Known rows, with every step that occurs
y-f: [  4   5   9   3 -46   6  40  -7   7   0  -2   1  -6   8   0  -1   5   9
  -5]
c-u-t-j: [ 16  38  -1 -26 -22 -45 -44  25 -12 -55  16 -17  -8  19   5 -21  21  26
  12]
b-f: [ 22 -24  -3 -23   3   6 -13 -17 -10   8  28 -13  -9 -11   4  -2  12   7
   1]
a-f-y-t: [-15 -18  -5 -26 -28  12  45 -30 -25 -27   5  29  -8   1 -16   3  18 -43
  -2]
b-f-u: [ 19 -12  -6 -25 -16   0 -28 -11  -6  13   9 -18  -7 -24  10   0  14  -1
  -6]
j-f: [ 20 -36   5  -1  15  22  31 -14  -2  -4  10  15  -4  -2  16  10  -9  -1
  -5]
u-t-j-f-y: [ -7 -18   9 -17  10  -6  38  11   5 -27   9   4 -11  -2  16  -1  20 -17
  11]
u-t-j-f-b: [  7 -39   6  -5  -1 -25  31  27  20 -19  -2  -4  -7  -2  42   1  12  -6
   8]
u-t-j: [ 18  28   9 -18 -16 -28 -31  25   6 -24  36 -18  -7  13  12 -11  21   2
   3]
t-j-f: [ 15 -29   5  10  45  26  10   5  11   1  25  15  -2   2  26  -5   2   8
  -1]
a-f: [ 17  -4   4 -18  -8   9   7 -36  -9  -3  19  15  -4  11  10  10   0 -11
   1]
c-u-t-j-f-b: [  3 -28  -5 -10  -3 -42  22  29   2 -50 -25  -4  -9   6  33  -9   8  17
  17]
b-f-u-t: [ 15   3  -2 -32 -39 -40 -27   0  -5 -15  -1 -35 -10 -21   4  -1  18   1
   2]
c-u-t-j-f-y: [ -8  -3  -2 -19  15 -23  20  10 -15 -56 -12   4 -13   4   9  -9  16   7
  18]
c-j-f-y-t: [-24 -57   8   6 -36  25  37  -9 -15  -4  -3  39  -5 -14 -12 -12  -3 -26
  -3]
u-t-j-f: [ 16 -16   9   1  24 -14   1  14  11 -32  17   0  -7   6  23  -4   9   5
   6]
c-y-f-u: [-11  13  18 -12 -60  10  30  -4   5  -9 -30  -6  -7  -4  -5   1 -15 -16
 -17]

Rows
[  2 -42  -4  13  32  21   9  14   4 -31  13  23  -3   4   7 -14  10  -4
  -7]  y-t-j-f
[ 13 -23   1   7  28  16  -2   6  14   2   1   9   1 -12  31  -3   5   3
 -10]  t-j-f-u
[ -1 -17   5  -4 -74  -3  68   6  15  11 -15  -4  -6   0  19   4   6  -4
  -5]  y-f-b
[ -2 -41   4 -20   9  33  68 -18  -6   0   1  21  -6 -12  10  12   4 -24
  -2]  j-f-y
[ -8 -67  -8   9  11  12  43  25  11 -18  -3  18  -3  -3  28  -8  13 -17
  -7]  y-t-j-f-b
[ -3 -33  -8  14  16  16   0  18   6 -26  -7  18   0 -12  12 -12  12 -10
 -16]  y-t-j-f-u
[  4 -18  18   5 -61 -24 -13   1   5 -10 -21   8  -2 -19  11  -3 -12   0
   3]  c-j-f-u-t
[ 15 -12   6  -6 -29 -21  19   1   3 -32 -23  -4  -5 -15  16  11  -1  -6
  -5]  j-f-u-t
[  4 -34  14  12 -37  15  -7 -11   4  24  -9  22   2 -23  17  -3 -17   1
  -6]  c-j-f-u
[-17 -54  -5 -10  -8  31  74  -7 -18 -25 -11  29  -7 -10  -7   1  11 -37
  -9]  j-f-y-t
[ -6 -36   3  -9  42  34  44  -3   3   3  15  20  -6  -3  22  -1  13 -14
   1]  t-j-f-y
[-19 -35   6  -1  22  25   4  16  -2 -39 -14  16  -4  -9   1 -12 -11 -29
 -19]  c-y-t-j-f-u
